Every row comes from one small tree of marks. The marks that hang from a mark follow it in brackets, in the order of their numbers. Every link used is in the known rows. Which tree was each row made from?
Known rows:
q124[q132 q596[q153[q215] q876]]: [ 0.88  5.41  0.01 -0.06 -1.16  2.81 -0.22  0.53 -1.62  2.29 -3.65  2.15
 -2.71  1.42 -3.77  0.85 -0.95]
q876[q596[q124[q132] q153]]: [-0.62  2.29 -1.98  3.01 -1.56 -1.29  0.33  1.06 -3.46  3.38 -2.44 -0.58
 -4.20  1.87 -1.49  0.79  2.62]
q850[q132[q124[q596]]]: [-0.79  0.79  0.00  2.61  2.85 -0.50  1.93 -2.49 -0.43  2.15  1.42  2.11
 -2.10  0.57 -0.35  2.23  2.03]
q240[q596[q876]]: [ 0.08 -0.39 -3.05 -0.30  0.86  2.10 -0.56  0.77 -0.21  0.46  0.27 -0.28
 -0.02  0.58  0.43  1.44  0.90]
q850[q132[q124[q596[q240 q876]]]]: [-1.95  3.52 -2.87  1.59  2.84  1.47  1.48 -2.64 -0.61  3.21 -0.28  3.74
 -2.64  1.55 -0.37  2.74  2.84]
q876[q596]: [-0.80 -0.68 -1.55  1.20 -0.77 -2.28 -0.22  0.72 -1.41  0.19  0.98 -1.83
 -1.11 -0.69  0.44  1.42  0.35]
q132[q124[q596[q153[q215] q240 q876]]]: [-1.16  4.98 -0.10  1.13  0.54  2.34  0.09 -2.12 -2.77  2.24 -3.29  6.20
 -2.62  2.86 -0.47  1.46  2.05]
q215[q153]: [-0.37  1.52 -0.27  0.04 -0.52 -2.27  0.16 -0.27 -0.54  1.24 -1.50  0.80
 -0.87  0.18  1.25  0.32  0.34]
q132[q124[q596[q153 q240]]]: [-2.35  3.49  0.61  3.25  1.27 -0.77  1.69 -0.80 -2.79  2.32 -2.57  5.27
 -2.03  2.42 -0.91  0.83  4.18]
q240[q596[q124 q153[q215] q876]]: [ 0.50  1.31 -2.19  0.63 -0.57  3.65 -0.38 -0.65 -2.57  1.89 -2.71  2.05
 -2.83  3.01  0.92  1.00  1.85]
q876[q596[q240]]: [-2.24  0.89 -2.66  1.44 -0.91 -1.76  0.32  0.40 -1.87  0.61 -0.15 -0.42
 -0.92 -0.38  0.01  1.74  2.00]
q124[q132 q596[q153 q240 q876]]: [-1.61  6.51 -2.00  1.20 -0.49  1.64  0.92  1.48 -1.65  3.58 -4.71  2.77
 -2.70  2.11 -4.53  0.79  2.07]
q596[q153 q240]: [-2.57  3.52 -0.39  1.37 -1.35 -0.01  1.32  0.42 -1.52  1.57 -3.29  1.83
 -1.05  1.32 -0.48 -0.94  2.50]
q124[q132 q596[q153[q215] q240 q876]]: [-0.46  7.07 -0.98  0.06 -1.24  3.18  0.39  0.36 -2.08  2.77 -4.86  3.57
 -2.56  1.68 -4.19  1.05  0.71]
q240[q596[q124[q132] q876]]: [ 1.36  0.68 -4.13  0.20  1.11  3.64 -0.77  0.52 -1.35  2.43 -1.10  0.39
 -2.13  2.22 -1.17  1.85  2.34]
q876[q596[q124[q132] q153[q215] q240]]: [-0.97  4.56 -2.09  2.16 -2.72  0.88  0.29 -0.39 -4.51  2.91 -3.69  1.31
 -4.03  2.05 -1.51  1.51  2.86]
q124[q596]: [ 0.11  0.10  0.62  0.95  0.83 -0.98  0.85  0.65 -0.30  0.16 -0.16  1.16
 -0.87  0.06 -2.08  1.05  0.53]

Write each row's tree:
[-1.07  5.66 -3.43  0.92 -0.88  2.95 -0.05  0.21 -2.24  4.30 -5.16  2.77
 -3.82  3.71 -1.90 -0.08  3.12]
q596[q124[q132] q153 q240 q876]
[-0.83  2.05 -3.92  2.02 -0.75 -0.49  0.07  0.37 -3.01  2.58 -1.41  0.14
 -2.96  1.33 -1.64  2.39  3.48]
q876[q596[q124[q132] q240]]
[-2.27  4.47 -1.23  2.19  1.49  0.74  0.56 -0.95 -2.30  2.97 -3.13  5.53
 -2.65  3.28 -0.76  1.14  3.52]
q132[q124[q596[q153 q240 q876]]]
[-0.78  2.99 -0.03  2.00  1.65  0.29  0.02 -0.47 -1.71  2.66 -2.11  4.27
 -2.75  2.91 -0.31  0.81  1.73]
q132[q124[q596[q153 q876]]]
[-1.84  2.71 -1.76  2.20 -2.45 -0.27  0.46 -1.03 -4.46  1.99 -3.13  1.72
 -3.79  2.14  0.47  1.29  3.02]
q876[q596[q124 q153[q215] q240]]
[ 0.34  0.97 -0.91  0.72  2.71  0.75 -0.64 -1.29 -0.81  1.42  0.14  3.77
 -1.69  1.99 -0.15  2.02  0.92]
q132[q124[q596[q876]]]
[-2.22  2.49 -1.04  2.66  2.57 -0.03  2.40 -2.66 -0.91  2.46  0.16  3.50
 -1.94  0.96 -0.74  2.54  3.74]
q850[q132[q124[q596[q240]]]]
[ 0.07  3.43 -0.17 -0.80 -1.67  2.76 -0.89 -0.75 -1.16  1.35 -2.74  1.42
 -1.53  1.31  0.33 -0.55 -1.39]
q596[q153[q215] q876]
[ 1.16 -0.23 -2.48  1.07  0.86  2.13  0.35  0.57 -1.61  1.71 -0.47  0.09
 -1.55  1.61 -1.52  1.60  3.07]
q240[q596[q124[q132]]]
[-0.52  0.94 -3.09  1.65  0.18  2.02  0.10  0.52 -2.01  2.56 -2.56  1.44
 -2.92  3.36  0.70  0.54  3.32]
q240[q596[q124 q153 q876]]
[ 0.35  4.05 -2.41  0.84 -0.72  2.40 -0.72  0.42 -1.79  3.92 -3.94  1.48
 -3.78  3.42 -1.60 -0.24  1.31]
q596[q124[q132] q153 q876]
[ 0.49 -0.94 -3.80  0.46  1.40  2.40 -0.61  0.06 -1.11  1.48 -0.44  0.82
 -1.89  2.42  0.81  1.70  2.50]
q240[q596[q124 q876]]
[ 0.44  2.76 -1.07  1.93 -2.48  0.39 -0.28 -0.04 -4.13  2.65 -2.58  0.04
 -4.02  1.70 -1.32  1.27  1.18]
q876[q596[q124[q132] q153[q215]]]
[-1.01  1.87  1.71  3.11  1.56 -1.15  1.09 -0.62 -2.23  1.84 -1.61  4.06
 -2.16  2.15 -0.70  0.45  2.49]
q132[q124[q596[q153]]]
[-2.24  3.41 -0.97  1.60 -2.84 -0.54  0.50 -0.21 -3.48  1.00 -2.43  0.73
 -1.92  0.17  0.02  0.92  1.48]
q876[q596[q153[q215] q240]]
